Each row was made from one small tree. Brackets hold a mark, then the marks that hang from it, in the order of their numbers. Every link used is in the known rows. Write each row's tree.
Known rows:
(K_603 (K_533 K_463 K_777) K_961): [  0  -5  16  10  -7 -20  -4  -3  -1  -1  16   4  15  -6   1 -13  -1 -26
   3   2 -10  -5  -8  -7  11   6  -5  -8  18   9   4  -2   5  17  13   0]
(K_777 K_144 (K_239 (K_603 K_533)) (K_524 K_418 K_463) K_961): [ 26  12   1 -11  -4  -9   4  -7  -4  10  58   6  29  11  40   5  -4   7
   2  20 -14  -9  27   0 -12  38   4 -12  14   0  16  24  24  14 -28   6]
(K_777 (K_524 K_418 (K_463 K_239 K_961))): [ 36  -1   8  -2   2  11  -9  16  18  14  17  14  18  23  36  -5   5  12
   7  24  -3  -1  26  -1 -16  31   0 -22   6 -28  24  20  20   0  -9  17]
(K_777 K_144 K_524): [  5   5   4 -12   6   1  -3  -2  -8  12  12   4  20  -9  16  -1   9   0
  -3   7 -14  -2  11   2   6   4   1  -6   2  -3  -4   3   8  14 -18   3]
(K_287 (K_239 K_418 K_463)): [ 11  -2  10   5   8   1   0   9   7  -4   4   2  -4   6  -9  13   4   9
  -5  18   1  12  -4 -12  -7  11   3 -22 -11  -2   6  12 -14 -19 -18  10]
(K_533 K_287 K_463 (K_777 K_961)): [  0  -1  16  11 -12 -11  15   4   1  -6  13  15  -3  13   5  -5   8  -6
   2  15   0  18   1  -7   9   6  -9 -16   6  22  14   7 -19   1  14   2]
(K_463 (K_239 K_287 K_777)): [ 10  -9  12   1   6   0  12  15  24  -6   7  -6   1   3   5   0   1  11
  -9  16   5   9   2 -16   4  -6 -11  -8  -3  -9  -3  19  -8 -23 -12   1]
(K_341 (K_156 (K_533 K_287 (K_777 K_144 (K_239 K_463) K_524)))): [-11  10   7  11 -22  -6   2  15  -9  16  14   4  13  11  22  16  -6   0
 -13  21 -29  24   7   1   6  24  -1  -9   9  19   6  15 -20   4 -10  14]
(K_533 K_287 (K_777 K_144 K_239)): [ -6  13  -3   3 -14  -3  -1  16   4  -4   7   1   3   3   2   8  -3  -3
  -3  27 -26  11  -1   2   6  10 -12   4  -6   8 -11  14 -14   8  -6   6]
(K_443 (K_156 (K_533 (K_777 K_144 (K_524 K_463))))): [  7  10  10   3   0  -3  -5   7  -9  22   3   2  19   5  42  10  -1 -12
  -2  17 -16  11  10   2   1  16 -10 -14  32   5  -5   9   7  20 -17  11]
(K_144 (K_287 K_239) (K_777 (K_524 K_463))): [ 31  -7   9   2   1  15 -27   4  -4  17  18   9  26  19  16   5   4   6
   2   7  -9  -6  18   5   9 -10   3  -7 -14  -4 -10  17  -3 -22  -5  11]
(K_463 (K_239 K_287 K_603 K_777) (K_524 K_418) K_961): [ 22  -8  15  -5  -1  11  10  10  26  -6  34  19  -3  14  30  14 -18  25
  -7  42  16  12  27 -41  -9  24 -21 -14 -10 -13  17  30   3 -20 -17  10]
(K_533 (K_287 (K_239 K_777)) (K_463 K_524 K_961)): [  8 -12  26  -7 -11   1   0  17  18  -9  15  28   7   7  13  22  18  23
   2  27  12  22  26 -38  18  -2  -9 -23 -10   5  14  18 -19 -15  -3  -6]
(K_777 (K_239 K_287) K_961): [ 10   8  -3  -5  -4 -12  27  11  27   0  14  15  12   9   3   1   5   9
  -7  -8  -5  -6   8  -7 -13  -8   6   6  -5  -1  16  13  -5 -16 -11   8]
(K_156 (K_533 K_287 (K_777 K_144 (K_239 K_603)))): [-20  18   0   6 -18  -6   0   2 -11   2  18  -4  -5   9   7  19 -27   0
 -12  25 -30  20  -5  -3  -1  18 -16   1  -4  18 -15  10 -21   8  -9   1]
(K_144 (K_287 K_239)): [  2  -6  12  -7   1   9  -8  11  -2   6   4   9  10   3  -6  13   3   7
 -11  -1  -5  -5  -2  -7   9 -20   5  -2 -16   0   5  -3 -16 -20  -5   4]
(K_239 K_287 K_418 (K_777 K_144)): [ 13   1   5 -17   5 -12   7   4  18  -7  17  -7   0  -7   8   7   8   5
 -13  31  -8   4   2 -23   7  17  -9 -16  -1   7  -6  27 -11   4 -34   7]
(K_239 K_287 (K_463 K_524 K_961) K_603): [ 11  -7   8  15   8   5  11  -6  29  -8  20  31  -2   5   4   7 -18  21
 -10   9   9   9  15 -35  -7  15  -9 -19  -2   0  22  19 -16 -11  -7  19]
(K_603 (K_533 (K_287 K_239) (K_463 (K_524 K_418)) K_777)): [-10 -11  18   5 -12   0  -9  28  11   0  35  13  19  15  24  -3   4 -10
  11  36   0  20  13 -23   7  22 -12 -21   0   9   1  21  -9  -7   8   0]
(K_341 (K_156 (K_533 K_463 K_777))): [-17   1  19  18 -22  -2   2   8 -19  14   6   3  -3   9  18  14  -6  -7
  -2   8  -6  16 -16  -6   2   3 -11 -15  14  18   6  -6  -6  -1  10  -5]
(K_603 (K_524 K_418 K_463)): [ 22  -4   1   8  -3  -6 -16   7   5   0   6  -7  10   4  17 -14   1  -8
  11   9   0  -5  14   0 -20  32  -2 -20  20  -6   5  23  10  11  -3   7]
(K_603 (K_533 (K_287 (K_239 (K_463 K_524 K_961))))): [ -3 -16  15   2  -1  -5  -2  16  34  -6  19  30  20   1  -2   0   7  15
   1   9   5  16  25 -29  14   4   6  -9  -4   2  22  15 -15 -11   0  16]
(K_533 (K_287 (K_239 K_418 (K_777 K_961)))): [ 19  -3  13 -23  -5 -11  12   0   9  -5  20  -1  -7   8   5  15  13  13
  -4  30  12  17  16 -23  11   4   1  -6 -16  16  17  24 -20 -22 -20   3]
(K_156 K_341 (K_533 (K_463 K_961))): [-15   5  14   8  -9 -14   4   9  10  -2  -5  19   0   4  12  11  10   4
  -5  -8 -18  12  -4 -11  -5   8   5 -22  20  11  18  12 -15   5   0   0]
(K_463 (K_239 K_777) (K_524 K_418) K_961): [ 21  -5  18 -11  -9   8   2  22  13  -7  20  21   2  12  26  11   0  23
   4  38  14  10  34 -31  -2  21 -17  -8  -4 -17  18  19  14  -5  -9  10]
(K_156 K_341 K_533): [-19   7   2   8  -4 -11   1   1   0   1  -9  -3  -4   2  12   7   0  -3
  -6 -12 -13   8  -2   1  -7   4   6   2  18  13   5  18 -14   1  -2  -1]
(K_533 (K_463 (K_239 K_287 K_418)) (K_777 K_961)): [ 19  -1  24   6   0  -7  25  21  21  -2  21  16   3  20   8  -7   9   7
  -6  31   0  17 -10 -21 -10   8 -19 -28  -4  -3  12  18 -10 -21  -8  13]
(K_239 K_287 K_418 (K_603 K_533) (K_777 K_144 K_524 K_961)): [ 25   0  11 -26  14 -19  20 -18   8   5  58  -3  18  -8  30   4  -1   7
 -16  32  -5   6  19 -30  13  19   0 -13   2  16   7  28   4   1 -43   8]
(K_144 K_287 (K_777 (K_239 K_603) (K_524 K_418 K_463) K_961)): [ 43  11   0  -1 -12  10 -12  -6 -13   7  46  13  16  38  37  11 -13  14
   3  22  -5  -7  34   4 -13  31   1  -5 -10   3   7  24   0 -15 -10  18]
(K_603 (K_533 (K_463 K_524)) K_961): [  1 -10  18  -2  -5 -19  -3  -2   4  -3  17  20  28  -5   7 -14  13  -6
   5 -12   9  -8  16 -21   7   8   0  -8  13   3  12   1   4  15  11  -1]
(K_463 K_239): [  5  -3   9   2   2   6   3  12   2   1  -1   3   4   4   0  -3   2  10
  -1   8   2   6  -3   0  -3  -4  -7  -1  -7 -13   0   1   3 -14   0   2]
(K_603 K_533 K_961): [  2  -6   3  -7   1 -21  -4 -12   4   2  11  -2  17 -10  -4 -16   0 -16
   1 -14  -3 -15   6  -4   9   4  11  11  11   3  10  -3   8  15   3   5]
(K_533 K_463 (K_777 (K_239 K_287 K_418 (K_603 K_524)) K_961)): [ 24  10  14   8  -7 -12  19  10   8  -8  32   6   5   8  14   8 -11   5
  -6  30 -11  16 -10 -27 -22  17 -17 -29  -4  12   7  24  -7 -18 -16   7]

Write each row's tree:
[ 29 -10  12   3  -2 -10  -9 -14   2  -9  37 -16   3   9  21  -1 -18  -1
   3  25  12  -5  18 -13   0  38  -8 -14  17  -4  13  26  14   3  -7   2] => (K_524 K_418 (K_463 (K_239 (K_603 K_533 K_961) K_777)))
[ 18  -6   6   6   9 -10   8   8  28 -21  11  -7 -10   6  -2   3   1   8
 -13  25   4  12   3 -23   3  26  -3 -30   5   8   2  31 -23 -11 -21  16] => (K_239 K_287 K_418 K_463 K_777)
[ -4  15  21   1 -31  -4   2  26 -14  12  19  19  11  13  31  30   4  17
  -3  33 -15  17  -1 -25  -6  25 -21 -19   1  11   2  11  -2   3 -15   1] => (K_341 (K_156 (K_533 (K_463 K_524) (K_777 K_144 (K_239 K_418)))))
[-18   8  21  18 -11  -5   8  22  -2   0 -12  15   3  10  40  20   4  -7
   0  11   3  28   1 -19  -5   9 -15 -16  30  22   2  18 -14  -4   5   2] => (K_443 (K_156 K_341 (K_533 (K_463 K_524) K_777)))
[ 30  -7  20  -6  -3  -4 -24 -14 -16   6  22   4  17  -7  10   7  -8  -8
  -9   9  -8 -20  11 -16 -10  22  -4 -21   0  -2  18  19  -7  10 -21  11] => (K_777 (K_144 (K_287 (K_239 (K_603 (K_524 K_418 K_463) K_961)))))
[-10  -1   4   3 -18  -2  -4  -1 -10  26   8  -8   6  16  32   3 -11  -9
  -5  15 -11  23   9   1  12  12  -1   3   6  22   8   8 -14  -4   7   6] => (K_341 (K_156 (K_533 K_287 (K_777 K_524))))
[ 25   0  18  -4   5  -1  -2 -18 -19   1  37  -4   1  -8  22  21 -11  -5
 -15  30  -2   0  24 -21   1  30  -3 -24   3   5  14  22  -4   9 -36   7] => (K_287 (K_239 K_463 (K_603 K_961) (K_777 K_144 (K_524 K_418))))
[-10  13   3  15 -25   4   3  -3 -21  16  17  -8 -13  13  21  34 -37   6
  -7  15 -13  15 -15  -5  -8   7 -11   8  -4  17   1   1   0 -15  -2  -5] => (K_341 (K_156 (K_533 (K_777 (K_239 K_603)))))
[  4  -4   4 -20   1 -15  -6 -15   3 -12  37 -20  -2  -6   8  10  -9   5
  -9  45  -4  19   6 -24  27  34  -7 -13  -3  24 -10  22 -15   8 -23  -1] => (K_239 K_418 (K_603 (K_533 K_287)) (K_777 K_144))
[ -8 -13  10  -3  -9 -20 -13  18   9  -9  21  -7  25   1  12 -29  12 -18
   8  15  -2  14   9 -10   3  36   3 -28  17  13  -2  10 -12  12   8   0] => (K_603 (K_524 K_418) (K_533 K_287 K_463))
[-20  -5   7  -4 -17   0  -2   3  -3  24   1  -5   0  10  11  16   1   3
  -6  -1   2  19   0  -7   9  -5   6   5  -9  16  13   2 -25 -23  -2  -4] => (K_341 (K_156 (K_533 (K_287 K_239))))
[  4  20  10 -11 -27 -14  19   9 -14  18  21  10   0   7  22  26  -3   8
  -9  23 -19   9  -2 -11  -6  14  -9   6   0  15  18   7   4   2 -24   9] => (K_341 (K_156 (K_533 (K_777 K_144 (K_239 K_418) K_961))))
[ 35   5  18 -24   7   8   1  -5  -4   5  32   6   3   0  26  24  -6  29
 -12  56  -9  16  15 -28   7  20 -15 -21 -16 -10   7  16  13  -2 -38   8] => (K_463 (K_239 K_418 K_603 (K_777 K_144 K_524)) K_961)
[  2  10   9  10  -8 -21   7  -5   2  13  14   8  11   8  38  -1   9  -8
  -3   7 -29  12  19   4   0  20  -1  -7  33  23  19  46 -16  17 -11  12] => (K_156 K_341 (K_533 K_287 (K_777 K_144 (K_524 K_463) K_961)))
[ 13 -17  25  -8  -4 -20  -8  24  14 -19  19 -14  19  -1   8 -17  16   8
   2  40   2  31   4 -24  14  25  -8 -36   5   7 -10  20 -13 -10  -5  -3] => (K_603 K_524 (K_533 K_287 (K_463 (K_239 K_418 K_777))))
[ 29  -1   5   7  -3  13  -6  -1  11   1  22  10  -7  23  21   8 -17  18
   4  31   4   4   9  -9 -17  33 -12 -21   1 -19  21  17  10  -7  -7  10] => (K_524 K_418 (K_463 (K_239 K_603) K_961))
[  3 -10  22   9   1   4  10  25  25  -2   9  25  18  14  12  -8  15  18
  -2   8  13  12   6 -23  -8   1 -17 -25  -2 -14   1  14 -11 -22   1   1] => (K_533 (K_463 (K_239 K_287) K_524))
[-12   4  22   7 -23  -7   3   8 -11  20  11  25   2  -3  19  22   2  -1
  -8  18 -21  11 -11 -15  10   5 -14 -17  12  14  17  -9   0  18  -5   3] => (K_341 (K_156 (K_533 (K_463 K_961) (K_777 K_144))))
[ 13 -11  13  -7  -3 -27 -16 -18   0 -12  22 -13  15  -3   2 -20  -4 -12
  -1  13   3   9   2 -24   7  37   1 -25   5  21   5  10 -17   8   1   2] => (K_239 K_418 (K_603 K_524 (K_533 K_287 K_463) K_961))
[ 13   3   6  -6   4   9  -3  -8  -7   5  18  -7 -11   7   4  25 -14  12
  -6  26   3  10  -9 -16  -7   6  -5 -10 -24   2   1  11  -3 -24 -21  -3] => (K_287 (K_239 K_418 K_603))
[ 18 -11  28 -16   4 -28   7   9  23  -9  28  -1  24  -6   5 -11  19  -1
 -13  26  -5   0   0 -32  16  20 -10 -31   6  -2   0  21  -7   6 -26   5] => (K_603 (K_533 (K_463 (K_239 K_287 K_418 (K_777 K_144)))) K_961)
[ 19   1  12 -10   2   7  -1 -10  -7  -5  23 -16 -18   2   9  36 -16  18
  -6  38   8  15  -3 -24   3   5 -10 -16 -20   9  -2  18  -4 -24 -27  -8] => (K_287 (K_239 K_418 K_603 K_777))
[ 32  -5  15   5   3 -18  -3 -24 -10 -23  12 -16 -12 -12  -3   7 -18   1
  -8  23  10   7   9 -29  -4  34  -7 -26   8  14  10  20 -10   5 -18  11] => (K_239 K_418 K_463 (K_603 K_524 K_961) K_777)
[ 27  -1  -5  11   1   7 -20  -7  -2  12  13   0  15  15  21  -8  -1  -1
  11  10  -4  -2  22  12   2  11  -3  -6   2  -5 -16  20  12  -2  -1   5] => (K_144 (K_777 (K_524 K_463)))
[ 13 -16  13  -5   3 -29 -12   3  17 -10  12  -7  22 -12 -13 -20   6 -14
  -3   8  -3   8   9 -21   6  22  14 -15   2   8  14  20 -21  -3  -8  18] => (K_603 K_524 (K_533 (K_287 (K_239 K_418 K_463))) K_961)
[ 20   2   4  -2   5  -1  -9  -6  -1  13  12   4  21   0  23  -2  12   3
   2   6 -14  -7  14   7   0  14  -2 -17  15  -8   0  17  10  18 -17   4] => (K_777 K_144 (K_524 K_463))
[ -3  -4  14   1  -6 -14  -2  11   9 -11   9  -9 -10  13  -3  15  -1   9
 -11  27  -1  31   9 -21   8  24   1 -24   0  20   1  25 -39 -15 -18   9] => (K_156 (K_533 (K_287 (K_239 K_418 K_463 K_777))))
[-18  -1  10   1  -8 -13   2   7   7  -3   0 -13  -8   1  12  21   4   0
  -7   6  -9  24   6 -12  11  -1   6  -3   6  25   3  36 -35 -18 -11  -8] => (K_156 K_341 (K_533 (K_287 (K_239 K_777))))
[  8 -12   3  -1   8 -23  -3 -20  13   0  22 -10  19 -19   1 -22 -16 -20
  -9 -13  -4 -10   0 -21  -1   4   5   1   8   7   7  12   0   4  -7   6] => (K_239 K_287 (K_603 K_524 K_533 K_961))
[ 34  -8  13  -7   3  -6 -14 -20  -3   9  48 -17  16   5  37   9 -16  -9
   3  20   2  -8  27 -14   5  28   7 -16  13   1  16  32  16   1 -21  -2] => (K_287 (K_239 (K_603 K_533 K_961) (K_777 (K_524 K_418 K_463))))
[ 19   6   6  17  -4 -11  -2 -11  -9 -15   5  -2   3  -9  -9   5 -20   0
  -7  -5  -4  -2   3 -10 -18  20   1 -10   4   3  11   7  -6   2  -5   8] => (K_777 (K_239 K_463 (K_603 K_524 K_961)))
[ 17   2  22   7 -15  -2  14   1 -16  36  23  15  18   9  41   9   4   7
  -4  14 -11   6  12   1  -2   6 -13  -6  18  -2  24  14  16   1 -14   8] => (K_341 (K_156 (K_533 (K_777 K_144 (K_524 (K_463 K_239)) K_961))))
[  6  -7  14  20   6   4  -3  -4 -11  -4  11  -1  -2 -14  -7  14 -15   4
  -7   7   3  12  -7 -14 -11   0  -4 -20  -4   4   2   8  -8 -17 -12   1] => (K_287 (K_239 K_463 (K_603 K_524)))
[-17  10   6  12  -6  -7   7  11  -4   5 -17  -5  -9   3  30  18  -8 -17
  -6   7  -9  22  -9  -2  -3   2  -4   3  27  21   1  14 -13  -2  -2   7] => (K_443 (K_156 K_341 (K_533 K_777)))
[ 13  -3  23   1  -8  16   1  12   2  -3  28  30   1  22  26  12  -6  26
   3  34  15  15  16 -32 -15  30 -21 -31  -9 -14  19   6   5 -10  -1   3] => (K_533 (K_463 (K_239 K_603) (K_524 K_418) K_961))
[ 20  14   7 -29  -9  -3   5  14  -9   8  33  22  32  12  28   8  13  10
 -10  13 -19 -13  29   0  -6  17   9  -3  -5  -2  19   6   0   9 -22  21] => (K_777 (K_144 K_287) K_239 (K_524 K_418) K_961)
[ -1   4   9   2 -12   1  -3  14  -2  -8  43  11  19  16  27  12 -10  12
   8  21   4   9  13 -20 -12  36  -7 -22   1   2  -1  10   7  -3  -2  -6] => (K_777 (K_239 (K_603 (K_533 (K_463 (K_524 K_418))))))
[ 44   1  22 -21   5  -1   1   4   1  11  24  23  30  17  23  -1  22  26
  -9  21  -8  -6  20  -6  -1  17  -4 -23  -3 -12  21  20  -1  -5 -23  25] => (K_777 (K_144 K_287) (K_524 (K_463 (K_239 K_418))) K_961)
[ -1  -3  -3  10  -6 -12 -10  11   8 -19  32 -13  13   5   5  -9 -19  -3
  -2  23  -6  18  11  -8 -10  49   6 -19   8  12  -1  20 -16  -1  -2  11] => (K_777 (K_239 K_463 (K_603 (K_524 K_418) (K_533 K_287))))
[  1   0  22  13  -9   2  14  -6  -9   0  28  12 -12  13   5  19  -7   1
  -1  26   2  23  -7 -17   6  -4 -13 -18 -12  22  14   9 -23 -22   1  -7] => (K_533 (K_287 (K_239 K_603)) K_463 (K_777 K_961))
[  2  -4  13  -5   2  15  -8  -6 -13   3  16   3   0   5  -3  25 -15  11
 -13   6  -1   0  -8 -12   6 -17  -1  -5 -22   6   4  -2 -17 -27  -8   2] => (K_144 (K_287 (K_239 K_603)))
[-11   1  16  -4 -10 -21  18   1   6  -3   9  -1  -9   2  15  21  10   5
  -8   1  -3  21  15 -15   9  -8   9   3   8  29  21  36 -32 -20 -13  -4] => (K_156 K_341 (K_533 (K_287 (K_239 (K_777 K_961)))))
[ 14  -8  18   5   2   0   8  11  14 -10   9  14  -6  -7  -7  27   1  15
  -8  20   1  10   9 -23  10  -6   0 -18  -2   0  18  11  -6 -13 -16   7] => (K_287 (K_239 (K_463 K_961) K_777))
